What can hang from each mark
k_792: k_743
k_255: k_94 k_830
k_830: k_64 k_255 k_437
k_743: k_634 k_792
k_437: k_94 k_830
k_634: k_255
k_64: k_634
k_94: k_437

Each row was made from one small tree. The marks that hang from a mark follow it in brackets, in the order of their numbers. Every link used is in the known rows. Write each row's tree.
Known rows
k_792[k_743]: [-13.6   1.5  -3.3   7.3  -1.2   3.2   3.8   7.0 -18.9 -30.3 -14.8  -0.8
  24.5  13.2  32.5   7.8 -10.0  -7.7  -2.5   1.2]
k_634[k_255[k_94[k_437] k_830[k_64]]]: [ -6.8  82.8  22.7  -1.4 -46.5 -54.5 -21.0 -43.7   1.8 -60.8  71.5 -20.2
 -78.9 -33.0  22.1 -36.1   4.5 -38.8  16.0  25.8]
k_792[k_743[k_634[k_255[k_830]]]]: [-32.7  55.8 -13.8  -4.4  -2.0 -23.6 -12.6 -14.9 -10.2 -54.3   5.9 -35.6
  -8.8   1.7  66.0   6.5 -12.2  -1.3   9.7  -3.0]
k_743[k_634[k_255] k_792]: [-15.4  38.0 -17.8 -13.8  -3.3  -7.3  -4.7 -42.1  11.1  -3.9 -26.7  -3.1
  10.3  -3.9  19.2 -10.3 -22.7  11.9  -8.4 -37.0]
k_437[k_94]: [-11.3  -9.4  22.4 -12.0 -21.5 -20.4 -10.2  -2.9  -0.2  13.3   9.5  -6.5
 -14.9  -6.0  -6.9 -15.6  -4.6  -9.8 -10.8  20.2]
k_830[k_437]: [-24.2   7.1   6.1 -22.9 -15.0  23.3 -17.4   2.7 -11.5 -15.6  15.1  -7.3
 -10.9  12.8 -12.3   4.8 -11.9   0.3   1.6  -5.7]
k_830[k_255 k_437[k_94]]: [-48.2 -13.6  26.5 -53.0 -51.3   4.9 -22.1  14.2 -12.8 -16.6  48.4   1.2
 -34.6  -6.2 -38.6  -7.9  -6.5 -13.6   3.2   8.1]
k_743[k_634]: [-16.2   4.6 -13.8  -9.9   1.7  -9.7  -5.0  -7.8 -18.0  17.0 -11.7 -24.6
  -5.6   0.8  12.8  -0.2  -8.8  14.3  -0.7  -3.7]
k_830[k_64 k_255[k_94] k_437]: [-38.8  16.6  12.1 -29.2 -60.1  -5.2 -28.0   2.0 -30.1 -45.8  51.1  16.4
 -61.6 -14.4 -40.2 -34.6  -7.1 -36.4  12.7   7.5]
k_634[k_255[k_94 k_830[k_64]]]: [ -8.7  83.3   9.4   9.9 -26.9 -48.2 -29.5 -33.3  17.0 -64.9  51.3  -7.2
 -71.1 -27.3  16.2 -38.1   1.5 -34.4  15.4  15.0]
k_437[k_94 k_830]: [-20.9  -6.3   9.6 -31.5 -35.0 -34.4 -29.6  -6.3 -23.9  -4.8  34.2 -22.8
 -48.7 -14.2 -10.7 -29.5 -14.0 -14.3  13.0  11.3]
k_94[k_437[k_830[k_64 k_255]]]: [ -6.2  -9.6   0.7 -46.7 -64.5 -36.5  -8.1 -12.7 -54.0 -28.8  56.9 -11.7
 -71.5 -29.4  -8.5 -24.7   4.9 -27.3  33.5   5.3]
k_94[k_437[k_830]]: [ -5.3  -0.1   2.6 -33.3 -38.9 -19.5  -8.3 -16.8 -38.4  -9.0  46.0 -30.2
 -41.2 -13.8   5.0 -11.6  -3.6  -9.3  20.5   4.7]
k_94[k_437[k_830[k_64[k_634]]]]: [  7.5  -0.8  -2.3 -39.7 -56.6 -54.1  -9.5 -20.4 -40.4 -19.3  15.3 -21.8
 -63.8 -16.3  -0.8 -22.0  -2.3 -18.8  22.4   4.6]
k_634[k_255[k_94 k_830[k_64 k_437]]]: [-31.3  89.2  15.4  -9.9 -39.4 -29.1 -43.1 -30.5   6.0 -75.4  63.4 -13.4
 -79.0 -18.3   5.6 -34.0 -10.1 -32.8  17.0  11.8]
k_64[k_634]: [  3.9  -1.5  -6.0 -12.2  -8.9 -24.7   5.0   7.2  18.9  -1.9 -29.0   4.7
   2.4   5.8 -10.0   4.9   3.2   5.9  -1.8  -5.0]
k_437[k_94 k_830[k_64[k_634] k_255]]: [-17.6 -19.6   1.6 -57.8 -73.5 -73.1 -26.2   3.1 -27.8 -26.4  24.2  -0.4
 -80.5 -26.9 -34.5 -40.4  -1.7 -31.3  26.6   7.1]
k_830[k_437[k_94]]: [-36.3  -1.7  27.5 -33.9 -33.3   3.8 -26.3  -0.7 -11.7  -3.6  25.0 -14.6
 -24.0   8.0 -19.2  -8.9 -16.9  -6.5  -6.6  10.9]
k_634[k_255[k_94]]: [-20.0  62.4  12.6  11.6  -8.6 -16.2 -16.2 -21.0  35.6 -20.6  41.8  -7.4
  -9.9 -14.4   2.7 -16.9  -8.2 -17.9  -2.9  13.5]
k_634[k_255[k_94 k_830[k_437]]]: [-39.9  88.3  16.5 -10.8 -24.9 -13.4 -39.1 -21.7  21.9 -68.4  71.4 -17.3
 -56.0 -12.5   4.2 -19.4 -10.6 -20.2  14.0   6.4]
k_437[k_830[k_64 k_255]]: [-10.2  -7.6 -15.7 -36.7 -45.3 -31.4 -18.4   0.8 -41.9 -37.8  37.6   3.8
 -67.0 -26.4 -18.9 -29.7  -0.3 -27.2  35.1  -8.6]

Which tree is each row?
[ -0.8  46.9   5.6  10.1 -33.3 -46.3 -26.5 -21.1 -19.0 -58.6  35.8   3.8
 -78.8 -20.3   3.3 -46.9   3.0 -34.2  16.8  19.5]
k_255[k_94 k_830[k_64]]
[-32.5  38.5 -13.1  -3.0   2.8  -9.8  -4.8 -11.4  -6.7 -24.4  -8.9 -31.0
  20.0   8.0  56.6  11.3 -19.1   0.8  -3.1  -2.3]
k_792[k_743[k_634[k_255]]]
[ -2.7  -8.7  -3.9 -55.8 -71.9 -54.1  -5.1  -7.7 -39.1 -29.9  37.1  -6.8
 -70.2 -26.0 -17.2 -21.2   7.0 -25.2  31.6   2.1]
k_94[k_437[k_830[k_64[k_634] k_255]]]
[ -5.7  23.6   8.3 -24.7 -65.2 -60.2 -21.7 -23.9 -32.4 -26.7  36.5 -15.4
 -70.0 -20.2 -14.8 -44.0  -9.0 -31.1  15.4  20.5]
k_255[k_94[k_437[k_830[k_64[k_634]]]]]
[-13.0  20.7   7.3 -39.0 -56.2 -76.9 -33.5 -23.7  -3.0 -23.1  17.5 -21.2
 -71.8 -22.1  -7.1 -37.9 -12.3 -28.3  15.8   9.7]
k_437[k_94 k_830[k_64[k_634[k_255]]]]
[ -9.1  24.0  12.4 -15.8 -58.7 -42.6 -23.3 -29.3 -44.6 -26.7  57.2 -17.7
 -71.5 -24.4  -7.2 -48.9 -12.3 -35.2  16.6  22.1]
k_255[k_94[k_437[k_830[k_64]]]]
[-33.7 -15.5  20.4 -62.5 -74.8 -36.2 -23.2  12.5 -15.0 -28.6  12.9  11.4
 -61.0  -7.7 -45.6 -21.5  -4.4 -25.3   8.0   6.2]
k_830[k_64[k_634] k_255 k_437[k_94]]
[-24.9  76.2 -13.2  -6.8 -19.3 -31.1 -23.6 -49.2   9.3 -42.9  11.2  -4.8
 -30.4 -16.7  19.0 -34.0 -19.7  -3.2   1.5 -23.8]
k_743[k_634[k_255[k_94 k_830]] k_792]
[-18.7  83.6  10.4   8.4 -14.7 -32.7 -25.9 -26.2  31.0 -54.8  60.9 -11.7
 -46.7 -22.0  15.5 -23.7  -0.5 -21.1  12.9  13.0]
k_634[k_255[k_94 k_830]]
[-41.6  74.1  -7.3   3.4 -11.1 -29.4 -20.1 -18.1  -8.8 -61.2  23.2 -32.8
 -18.6  -3.9  57.3 -10.8 -18.4 -12.3   7.6   8.5]
k_792[k_743[k_634[k_255[k_94 k_830]]]]
[-11.8   9.2   5.5  -5.7 -45.2 -28.0 -11.2   0.7 -17.3 -31.3  36.2  24.6
 -50.3 -25.6 -28.6 -39.3   5.4 -37.9  11.9  15.6]
k_830[k_64 k_255[k_94]]
[  1.7  45.6  20.0  -1.8 -55.6 -54.0 -18.1 -33.3 -34.2 -54.7  56.9  -9.7
 -89.4 -27.3   8.5 -45.4   7.2 -37.0  18.3  31.5]
k_255[k_94[k_437] k_830[k_64]]
[-43.1  54.9  -7.3   6.7  -6.6 -16.5 -13.9 -14.7  -5.1 -32.5   9.7 -30.7
  11.1   1.0  46.5  -7.9 -25.1  -9.3  -3.8   9.2]
k_792[k_743[k_634[k_255[k_94]]]]
[ -5.8  -8.5   3.9 -40.8 -57.3 -71.7 -29.3 -13.4 -26.6 -15.0   2.0 -13.6
 -72.6 -16.3 -17.3 -42.3 -11.2 -24.3  15.0  10.2]
k_437[k_94 k_830[k_64[k_634]]]
[-26.1  55.1  11.1 -20.9 -45.8 -30.7 -31.4 -18.6  13.9 -43.6  12.1  -3.5
 -48.7  -1.6 -16.6 -23.1 -15.6 -25.9   2.1   2.6]
k_830[k_64[k_634[k_255[k_94]]] k_437]
[-35.1  14.0   8.4 -40.2 -69.2 -27.7 -24.0   9.4 -13.8 -49.3  23.9  20.7
 -58.6  -7.9 -50.9 -30.2  -6.4 -31.9  12.4   4.8]
k_830[k_64[k_634] k_255[k_94] k_437]
[ -1.4  47.7   4.9   0.3 -30.8 -54.4 -14.4 -21.9  26.1 -27.3  -1.8   5.4
 -36.1 -15.2  -7.1 -26.4  -2.9 -27.9   1.3  10.7]
k_830[k_64[k_634[k_255[k_94]]]]
[  1.4  61.3   0.1  -1.3 -15.2 -38.3 -17.9 -29.0  13.4 -54.1  30.0  -9.9
 -60.3 -21.6  28.9 -15.6   7.4 -20.5  20.3   1.1]
k_634[k_255[k_830[k_64]]]
[-14.0  53.6   4.5  -1.4 -16.7 -38.9  -9.9 -12.5  50.1 -19.9  10.0  -2.0
  -7.4  -8.6  -8.5  -9.5  -4.2 -12.8  -3.1   6.4]
k_64[k_634[k_255[k_94]]]
[-27.3  60.5  24.2 -27.7 -42.6 -35.0 -39.2 -30.3   3.1 -57.6  48.3 -21.5
 -78.8 -15.3  13.5 -22.5  -4.9 -26.2  14.1  10.9]
k_634[k_255[k_830[k_64 k_437[k_94]]]]
[ -9.2  46.7  19.7  -4.3 -40.6 -36.2 -14.2 -21.3 -16.2 -44.2  66.2 -15.5
 -61.4 -20.9   6.2 -29.7   4.9 -23.2  13.3  27.7]
k_255[k_94[k_437] k_830]
[-10.5   4.2   3.1 -32.8 -38.6 -17.6 -18.1  -1.1 -14.6 -26.9 -22.3   2.3
 -39.9  10.4 -19.4  -8.6 -10.3 -10.7   4.5  -6.0]
k_830[k_64[k_634] k_437]
[-25.1  64.5  13.9 -13.3 -40.7 -31.8 -22.1 -35.9   4.6 -28.6  80.4 -30.7
 -43.5 -26.5   6.0 -26.8 -12.5 -24.9  13.9  16.4]
k_634[k_255[k_94[k_437[k_830]]]]
[-28.7  52.1  18.0 -39.6 -37.5 -42.8 -29.0 -10.4  35.1 -46.4  22.9 -20.7
 -48.3  -2.7  -3.5  -2.3  -4.1  -7.4   8.3   2.0]
k_64[k_634[k_255[k_830[k_437[k_94]]]]]
[-37.7 -13.3  25.1 -51.7 -65.9 -15.9 -26.1   4.2 -32.9 -25.9  40.0   7.5
 -63.3 -13.2 -35.5 -25.9  -4.8 -30.9   7.6  11.8]
k_830[k_64 k_255 k_437[k_94]]
